Each row was made from one walk, in order. Every step used is in the known rows, and no mark comes twice. Write each row's walk.
Known rows
leso dapif lemuz sutud vilu: [-16  64   3  -1  11 -10  -3   3   3 -16  32 -19   8  39  -6   5  25   2
  32   4  17  53  57 -17  -9  12 -31  19 -15  13  -1  11  -3  32  14 -25
 -16 -44   5  25  10 -16  23   3  32  23  47  12]
foze zoka dapif leso: [ 10 -15   3   7  -9   6  12  -4  14  -6  43   2  10  21  26   6  15  -1
  32   8  -2   0  19 -25  -9   8  -8   9  -7   4 -15  13 -13 -24  11  -8
 -37 -18  -8  40   3 -13  25   7  43 -20  28  -7]
vilu sutud: [ 10   7   3  -9   8 -13 -12 -14   3  -2   8  12  19   4  19  -4  30  -6
  19  -7   8   8   5   1  -9 -19  -1  28  -4  16  -5  21   1  13  24 -27
 -18 -37  -2  26   5  -9   6   5   5   5  28  -6]
lemuz sutud: [  8  29   5  -7   7 -12 -17  15  -5  -3  11  13  20  11  10   4   5  -4
  17   8   4  31  21   8  -8   2   7  20  -7   5  -5  23  -7  12  22 -21
 -21 -40 -11  34   3  -6   1   8   9  13  31   4]
foze zoka dapif lemuz sutud runis: [-20  24   0  11  21   1  -3   4   6 -11  24   2  15  44  18  18  -7  -4
  46   0  13  10  43 -33  -3  14 -14  38 -34  -8  -6  -2 -27  -6  16 -26
 -26 -32 -25  39  17 -29  13  -6  49   3  50   3]
sutud lemuz dapif kope: [  5  16  30   9   5  -6 -13  19   4   0  14  28  31  20  10   7   8  -6
  16  15  -4  52  19 -11  -5  22  -1   7 -19   3 -12  33  -7  -4  -1 -36
 -16 -31  16  41  -3 -17  13  -8  14  32  52  10]
foze zoka: [ 11  10  21  -2   4 -12  -3   9  -3  -6  11   9  15  17  17   0   2  -7
  20   4  -5  15  10  -9 -11   5  -1  13  -8  14 -14   7 -10 -24  17 -20
 -22 -38 -14  27  -6   3  11   4  19 -18  31   4]
kope dapif lemuz: [ 15  28  13  12   4 -15   1 -18   2 -18  15  -2  44  14  11   0  21  -2
  27   6   0  22  17 -40  -8  10 -12  15 -12  18 -10  13   3   2   3 -25
 -25 -18 -14  20  -5 -10  15   7  12  10  26   8]
foze zoka dapif kope: [ -4  -3  20   4   3   1   3  23   9   0  25  24  35  32  12  12   9   1
  34   8 -18  11  35 -12 -10   4   2  20 -17  -7 -16  18 -13 -38  15 -13
 -37 -27   0  38  -7 -12  14   1  33   0  24   5]
vilu sutud lemuz dapif: [ 17  14  -2  -2   2 -13 -14 -15   6  -3  10  17  10  16  26   0  25 -12
  10   3  11  36   6 -11  -4   1 -16  19 -19   4 -12  24  -1  14  15 -43
  -7 -30   7  44  18 -25  17   5  12  24  59  -4]
leso dapif lemuz sutud: [ -4  62  -8  -4  15  -9 -10   4  -2 -16  33  -6  13  35  -8  13  12 -12
  25  -5  10  46  44 -15  -7   7 -24  21 -13   0   6   7   0  28   5 -23
 -16 -43   4  36  11 -17  22  -3  14  16  41   7]
zoka dapif: [ 10   0  -6   9   0  -3  -2   6   6 -18  14   6  26  23  22  -6   5  -1
  25   8  -4   5  14 -11 -16  -2   1   9 -12  10 -12  22  -6  -2  17 -21
 -21 -11  -2  38  -1 -17   8  10  12   2  25   6]
foze zoka dapif lemuz: [ -5   0   3  10   3  -1   4   0  11 -17  30  -2  23  37  13   2   8  -3
  35  -1  -1   5  33 -41 -12   4 -22  19 -22   2 -11   2  -6 -17  14  -9
 -25 -26  -9  34   0 -11  20   0  35 -12  35  10]
sutud kope keka leso dapif: [  7   8   6  -5   8 -14  27   6  -3 -25  30   3   5  21  -7 -15  35  -7
  18  -8   6  25  27  33 -13  26 -13 -23  12   8   8  12   0   0  15 -34
 -39 -50   6  41 -20 -18   6   7  37  -7  30  13]
kope sutud lemuz dapif zoka foze: [ 18   1  26   7 -23  -2  21   4  -9  -8  32  19  17  48  29  16  10  -8
   9  50   9  30  10 -17  -2  18   2  16 -22 -13 -26  13 -10 -12 -13 -16
 -25 -19  13  47  13 -21  34  20  37  17  67  -2]
sutud lemuz: [ 16  -3  19  13   9 -17  -6  -2   5 -22  13  10  14   5  21  -8   9  -4
  14  -2   1  35  -3  -4  -7   7   2   4 -10  24  -7  17  -7  -5  10 -29
  -4 -25   3  35  -3 -14  11   4   0   4  46  14]
leso dapif: [  8  38   1  -2   7 -14  -2   4  -3 -18  13   1  13  23   4   1   5  -9
  16  -2   0  30  17   9 -14   2  -8   8   0  18   0  14  -4   5   3 -30
 -12 -30   8  35  -6 -13  17   4   3  -6  30  -1]
dapif lemuz: [ -1  15  17   4  12  -8 -10  -2   6 -15  21   0  25  13   9  -6  15  -5
  27  -4  11  21  20 -30 -13   0  -5  13 -10  23  -2   7  -4  15   9 -15
 -17 -32   1  23 -10  -2  13  -4   3  -3  33  15]
leso dapif kope sutud lemuz: [ 17  37  32  10   6 -12   8  -3   1 -22  22  25  29  33   7  10  25  -9
  15   4 -16  46  15  -4  -3   8  -3   9 -12   6  -8  26  -2 -12  -4 -33
 -18 -27  29  34  -3 -22  23   2   5  35  60   3]
kope keka: [ 11   4  13  -2  -2 -15  -2   2  -6 -20  22   9  28   0  14 -15   9   0
  21   2  -9  27   6   7 -17   4  10 -15   4  17  -4  15  -5  -8  21 -23
 -26 -40 -15  24  -7   0  -3   3  18  -2  32  10]
keka kope dapif lemuz sutud: [ 10  30  -3  16  13 -13   2 -14  -7  -2  20  10  29  18   0  13  18 -10
  23  13   6  30  24 -39  -8  11 -12   2 -19   0  -2  22   3  32   3 -29
 -37 -21 -18  29  -2 -30   4  10  35  34  29  11]
dapif kope: [ -2  15  32   1  11  -5 -10  16   0   1  13  24  42   9   2   1  11   2
  25   3  -9  23  19   3 -11   0  14  11  -3  15  -1  26 -10  -6   8 -19
 -30 -38   9  29 -17  -3   4  -6  -1   9  22   7]
lemuz sutud kope dapif: [ 19  49  11  -5   3 -13  -2  -9 -10 -10   7  21  28  16  11  -2  26   1
  16  15  -2  41  15  -6  -1  12   1   2 -16  -7 -14  27  -6  10  33 -33
 -36 -27 -15  34  -7 -27  -3  17  24  27  26   3]
kope dapif: [ 25  23   9   8  -2 -19  -4 -14  -2 -14   2   9  38   8  16  -4  13  -3
  20  14  -8  20   3 -10  -7   8   2   9  -3  17 -15  25  -3 -10  10 -34
 -26 -16 -17  24  -8 -13   9  16   9   8  19   0]
keka leso dapif: [ 10  16  -3   0  13 -13   8  10   0 -14  15  -4   8  22  -5   2  15 -15
  19  -3  10  11  26  25 -11  19 -23  19  12  19   7  12  -2   4   1 -31
 -24 -37   8  41  -7 -10  19  12  22 -10  22   6]
dapif lemuz sutud: [ -3  37   8  -1  13  -9 -17   8  -3  -7  24   4  24  19   2   5  16  -3
  26   0  12  35  28 -23  -8   3  -9  24 -14   2   1   9  -4  24  13 -12
 -20 -42 -10  30   4  -8   6  -1  12  15  37  11]
sutud lemuz dapif leso: [ 18   5  14   8  -6  -1  -7  -3  11  -6  31  10   7  14  21  -1  16  -9
  13  18   8  46   2 -30  -4  25  -5  -2  -9  11 -11  26  -8   5  -7 -31
 -19 -20   4  41   6 -21  22   0  20  10  56  -4]
zoka dapif kope sutud vilu: [ -1  12  31   9  -6   4  11   2   7  -8  14  13  42  37  18  -1  31  11
  35  31 -10   6  36 -24 -14   3   1   9 -15   9 -23  35  -6 -11  27 -25
 -38 -10  14  24  -7 -14   9  15  33  39  38   8]
keka leso: [ 12  -8  10   2  12 -13   3  11   1  -6   9   3  20   4   7  -6  14  -9
  21   3  13  -2  16  15 -15  18  -5  14   8  25   0  17  -3   0  12 -24
 -30 -39  -4  35  -9   1   5  10  13 -10  18  15]
kope dapif leso: [ 27  20  10   5  -8  -8   5 -23   4  -6  24   3  31   6  20   3  25  -3
  24  16  -3  21   6 -26  -5  13  -1   4   3  17 -13  24  -5  -6  -1 -30
 -39 -13 -12  24  -4 -14  18  15  17   1  19 -11]
keka kope dapif: [ 21   9   9  18   8 -18   7 -13  -8  -4   4  18  27   5  11   1   8 -10
  14  15  -3  12  -6 -16 -14   5   9 -10  -5  16  -8  28   1   7   4 -40
 -34 -10 -14  31 -15 -23   2  14  25  18  20   9]
zoka dapif leso: [ 10 -10  -2   6  -5   3   3  -5  14 -10  38   0  19  16  23  -1  17   0
  30  11  -1   0  17 -25 -12   4  -4   6  -3  10  -9  23  -7   1   5 -15
 -35 -12   2  37  -4 -19  18   9  24  -6  23  -5]
dapif zoka: [  2  12  20  -1  -4 -12   6   9  -1 -13  23   7  23  14  10   6   7  -1
  29   8  16  21  17  11 -16  -4   6  15  -1  18  -9  11  -9  -1  -2 -12
 -26 -33   0  37 -11  -6  19   7   5  -9  21   3]
leso dapif kope sutud runis: [ -4  51  34   5  19  -5   7   0  -5  -9   7  24  31  40   8  15   7 -13
  27   9  -7  16  20  -1  -5   7  13  22  -6  12   0  19 -20  -8  -2 -47
 -33 -31  14  23  -8 -22  10  -8  14  26  46 -11]
lemuz sutud sikav: [ 11  35  14   3  15   0 -13  10  -6  -9  14  16  12  11  11  -6   3   0
  13   1   4  39  22  18  -8   7   7  15 -14  12  -9  19  -3  21  21 -25
 -17 -34 -26  52  -2  -4  14  -1  25  17  31   2]
foze zoka dapif: [  8  -4   0   5  -3  -4   2   9   4 -14  19   7  17  28  23   1   0  -5
  29   5 -11   3  21 -16 -14   4  -8  17 -17   1 -18  11  -9 -27  21 -16
 -24 -20 -13  37   3 -10  15  10  31 -14  28   3]

Which walk is each row?
[  7 -10  19   5 -13  -3  15  18   2  -7  35  10  16  37  25  15  -2  -7
  17  38  17  38  18  -3  -4  20  -6  18 -15  -9 -15  11 -13 -13 -18 -17
 -15 -27   7  53   9 -24  37  12  35   1  58   5] | sutud lemuz dapif zoka foze
[  6  27  23   7   8 -10   5 -23   3 -22  12   7  33  17   7 -13  35   1
  26   6   5  25  18 -36  -6  16  -9  -2 -18   6 -10  15   0  11  17 -31
 -32 -20  -6  24 -21 -19  11   5  18  13  26  14] | sutud kope dapif lemuz
[ 21  -5  11  17   1  -8  15 -25   1   1  27  11  22   2  12   6  23 -10
  21  18   3  12  -6 -30  -9  11   2 -15   1  15  -5  30  -3  11  -6 -34
 -46  -7 -12  27 -16 -27  11  12  33   8  19  -2] | keka kope dapif leso
[  0 -33   7   3   2  -4  15  20   8  -6  38  15  40  16   2  -3  24   1
  34   2 -12   2  40  20 -15  20  -4  -2   7   1   0  26  -1 -25  11 -12
 -50 -33   1  44 -12 -12   0   7  40  10  15  20] | zoka dapif kope keka leso
[ 16   7  24  14   7 -10   9  -7 -15  -3   5  24  19  18  16  -3  11 -13
   8  19  -6   0 -10 -18 -17  -7  18 -11  -7  16  -8  28  -1  11  12 -27
 -33 -17  -1  25 -15 -12  -3  11  18  21  36   9] | keka kope sutud
[-16  41  -3   6  33  -9   2   4   1 -12  25  -9   6  39  -9  20   6 -16
  37  -9  30  13  49   9  -2  31 -25  39  -6  11  17   0 -16  30  -2 -39
 -27 -51  -3  37  10 -25  16  -8  37  11  41   8] | keka leso dapif lemuz sutud runis
[ -2 -10  11   1  -2  -2   4  14   4 -15  34  21  46  16  11  -5  12   8
  32   2 -22  22  27   2 -17   5  11 -11  -4  -4  -5  27  -6 -22  16 -15
 -39 -23  -2  34 -11 -16   2  -2  30  15  24   9] | zoka dapif kope keka
[  0  30  26  -5   2   2 -16  28  -5  13  10  27  41  23   2   7  10  -4
  20  20  -2  33  23  -7 -13  12   8  10 -10   0 -11  31  -8   0   3 -27
 -31 -34  12  34 -10  -8   7  -6  17  25  33  -2] | lemuz dapif kope
[  0  42  42  -2 -11  -1  -2  12  -5   8   4  21  39  37  10   0  28   3
  22  47  -1  35  31 -24 -13  17   3   5 -13  10 -25  36  -4  -5  21 -36
 -38 -26  12  22  -7  -3   6   6  35  47  50   0] | lemuz dapif kope sutud vilu
[  6  32   0 -13  10 -13  14  13  -7 -18  35   9   0  25 -10  -4  31  -6
  18  -6   7  37  40  44  -9  28 -15 -14   7  -7   9  16  -2  11  27 -29
 -43 -57  -1  47  -6 -24   2  10  47  12  30  14] | lemuz sutud kope keka leso dapif
[ -1  15   9  -4  -6  -5  22  14  -5 -11  42  -3  11  45  10  22  -2  -5
  24  20  16  23  29  23 -10   1  -6  18   1  -2  -1   6 -12 -10 -19 -11
 -24 -33  15  47  -3 -19  42  12  29 -23  30  -4] | leso dapif zoka foze
[-11  26  20 -11  11  -7  -4   1  -4 -19  38  12  20  16   0 -17  34   3
  26  -4   8  48  31 -11 -10  13  -5 -17 -15  -7   2   9  -2  20  29 -14
 -35 -52 -13  27 -10 -15  -6  -6  33  20  40  20] | dapif lemuz sutud kope keka
[  2 -38  13   2   0  -5  25  22   4  -1  42  17  34  26   1   6  19   2
  37  -1 -16   2  44  11 -13  23 -11   4  -1  -5  -7  15  -5 -46  17 -10
 -54 -42 -13  46  -5  -9   6   7  61  -6  21  16] | foze zoka dapif kope keka leso
[ -1   4  16  -6 -17   3  10  24  -7   6  29   8  22  42  17  14  -4  -3
  23  47  17  22  27  -5 -11  11   4  21  -9 -11 -14  11 -14  -7 -10 -12
 -32 -33   2  47   2 -12  27  11  39  -9  36  -6] | lemuz dapif zoka foze
[ -3  39  21  -1  13  -7  -5  19  -1  -5  23  15  30  24  -4  11  10  -6
  22  -2  -8  38  32  12 -10   5  -1  12   0   9   2  24  -6  -4  -2 -28
 -24 -37  24  34 -13 -13  19  -7   8   8  25   0] | leso dapif kope
[ 12   6  -5  -4   5 -20  18   6  -2 -21  30  -1  12  19  -3  -7  18 -11
  21  -9   4  20  31  34 -18  23 -17  -8  17  19   7  10   2  -9   5 -29
 -29 -47  -2  37  -6  -6  10   7  31  -9  26  10] | kope keka leso dapif
[ -2 -16  21  -1  -8  -4  16  14  -3  -6  34   7  24  29  20  10   0   2
  24  29  17   7  19  13  -8   0  14  22   0   3  -7   8 -13 -13  -9  -5
 -28 -32   3  39  -6  -9  26  14  25 -22  28   5] | dapif zoka foze
[ 10  12  20   5  -4   1   5   5   3  -6  19  28  48  31  15   4  19   0
  27  21 -22   1  25 -19 -12  -4  10  15 -14  -3 -18  32  -5 -16  16 -16
 -40 -10  14  31  -6 -14   8  10  17  30  28   1] | zoka dapif kope sutud
[  6  26  10  -3  12 -15   3 -43   9 -13  13  12  30  12  11  -9  63  -2
  25  -9  13  13  19 -31   2  -5 -21  13 -19   3  -7  17   5  22  26 -35
 -31 -28   0  22  -7 -28  12   7  24  19  31   0] | vilu sutud kope dapif lemuz
[ -2  39   4  -4  -2 -14  12   6   1 -18  31  -2  11  34  -2  14   6  -7
  25  -1  18  33  25  24 -15   1 -11  14   2  14   0   9  -7   0 -13 -22
 -22 -30  13  42  -5 -19  33   6  12 -13  25  -6] | leso dapif zoka
[ -1   8  -1  -1  10 -16  18  -2   2 -29  45 -14  15  23 -13  -5  30 -12
  29 -16   9  18  42   2 -15  27 -32  -3   9  19  13   0   8  10  -4 -22
 -29 -50   0  32  -3  -6  16  -1  35  -7  32  16] | kope keka leso dapif lemuz
[ 10  28  24  -1   8  -7  17   8  -5  -1  21  20  30  36  -8  13  33 -17
  19  11  -8   8  36  16  -6  18  -8  21   6   8  -1  23  -1  -9  -1 -28
 -43 -39  24  35 -10  -8  15  11  22  19  29  -1] | keka leso dapif kope sutud
[ -2   4  30  -3   4 -10  -4  16  -4  -6  27  23  43   4   3  -7  19   5
  26   0 -16  35  23   9 -14   6  15 -11   4  10  -2  23  -4 -18  15 -18
 -37 -45  -2  24 -17  -1  -5  -9  16  12  25  12] | dapif kope keka
[ 10  23   8  -1  -9   3  -8   5  -1   7  28   5  14  15  15   0  17 -10
  20  25  10  28  13 -29 -12  17  -3   0  -3   9 -10  25  -9  11  -1 -26
 -34 -26   2  35  -2 -14  17   2  24   4  33 -14] | lemuz dapif leso
[ 10  15  15   7 -11 -13   2   8   4 -14  22  13  12  24  14   9   5 -10
  19  18  24  46  12  -1 -11  18  -8  15 -15   8 -17  17  -8   4 -11 -27
 -13 -24   6  49   7 -20  28   7  17  10  50   4] | sutud lemuz dapif zoka
[  1   4  -3  11   4   0  -6  -1  12 -21  26  -6  29  28  15  -7  14   0
  34  -1   5   6  29 -37 -16   1 -12  15 -17   8  -5  10  -1   9  10 -13
 -20 -15   0  31   0 -15  16   0  16   3  32  12] | zoka dapif lemuz
[  1  29  11  -1 -15  -8   0  16  -3   0  19  10  23  29   4   9   7  -8
  21  26  20  33  21   3 -17  10  -1  14  -7   8 -15  15 -11   4  -7 -22
 -29 -30  -1  45  -3 -13  21   6  22   3  31 -11] | lemuz dapif zoka
[  9 -18  16  14  -8 -10  32  -7  -9   3  30  14  30  25  15  20   1  -3
  21  41  12   2   9  -4 -10   4   5   1  -6  -1  -9  18  -9  -8 -19 -16
 -45 -11 -10  43 -11 -29  24  26  49  -1  21   4] | keka kope dapif zoka foze
[  1  29 -11  -9  10 -17  10   8  -2 -21  45 -10  13  28 -15   7  25 -11
  27 -13  11  35  58  12 -10  30 -34   8   4   3  12   3   4  19   3 -21
 -33 -59  -5  39   9 -12  13   3  42   8  35  13] | kope keka leso dapif lemuz sutud
[ -2 -16  17   2  -4  -1  11  18   3  -9  39  22  37  26  12   4   8   6
  36   1 -26  23  36  -6 -13  10   1  -3 -11  -9 -13  15  -9 -49  20 -11
 -44 -36  -9  34  -6 -12   3  -3  47   2  30   6] | foze zoka dapif kope keka
[-16  25  -2   8   6   1  -4   3  14 -15  27 -14  22  35  11  -1  21   8
  42  14  17  28  51 -29 -11   7 -26  21 -24   1 -10  17  -3  29  29 -17
 -22 -23  -4  32  10 -20  13   7  40  25  39  15] | zoka dapif lemuz sutud vilu
[ -9  60   7  -6  17  -5  -4   3  -2 -19  32   1   6  39  -8   2  29  -6
  23  -7  14  49  42 -10  -6  11 -14   6 -17  -9   8  10  -4  38  17 -28
 -22 -46  13  38  -7 -29  16  -3  21  18  42  10] | leso dapif lemuz sutud kope
[  0  36  15  -4   5 -10 -10  13   0  -6  11   0  14  16  12  -2  14   6
  26  19  11  37  30   1 -11   7  -3  15  -7  16 -12  26  -7  16  33 -29
 -20 -39  -9  27   4  -7   2  12  26  22  36  10] | lemuz sutud vilu
[ 14  49   2   2   4 -15 -10 -14  -3 -10  21   5  39  18   4  11  20  -2
  28   8   1  37  30 -34  -4  11 -16  23 -19   3  -9  15   2  11  13 -24
 -28 -26 -23  27  10 -17   9  11  21  24  31   4] | kope dapif lemuz sutud
[  8   6  28   4  -6   1  12   7  -2  -1  23  30  39  45  18  13  17   0
  28  19 -27   4  27 -24  -9  -1   3  21 -21 -11 -25  22 -10 -44  18 -14
 -44 -18   4  35  -4 -11  11  10  36  15  36  -2] | foze zoka dapif kope sutud
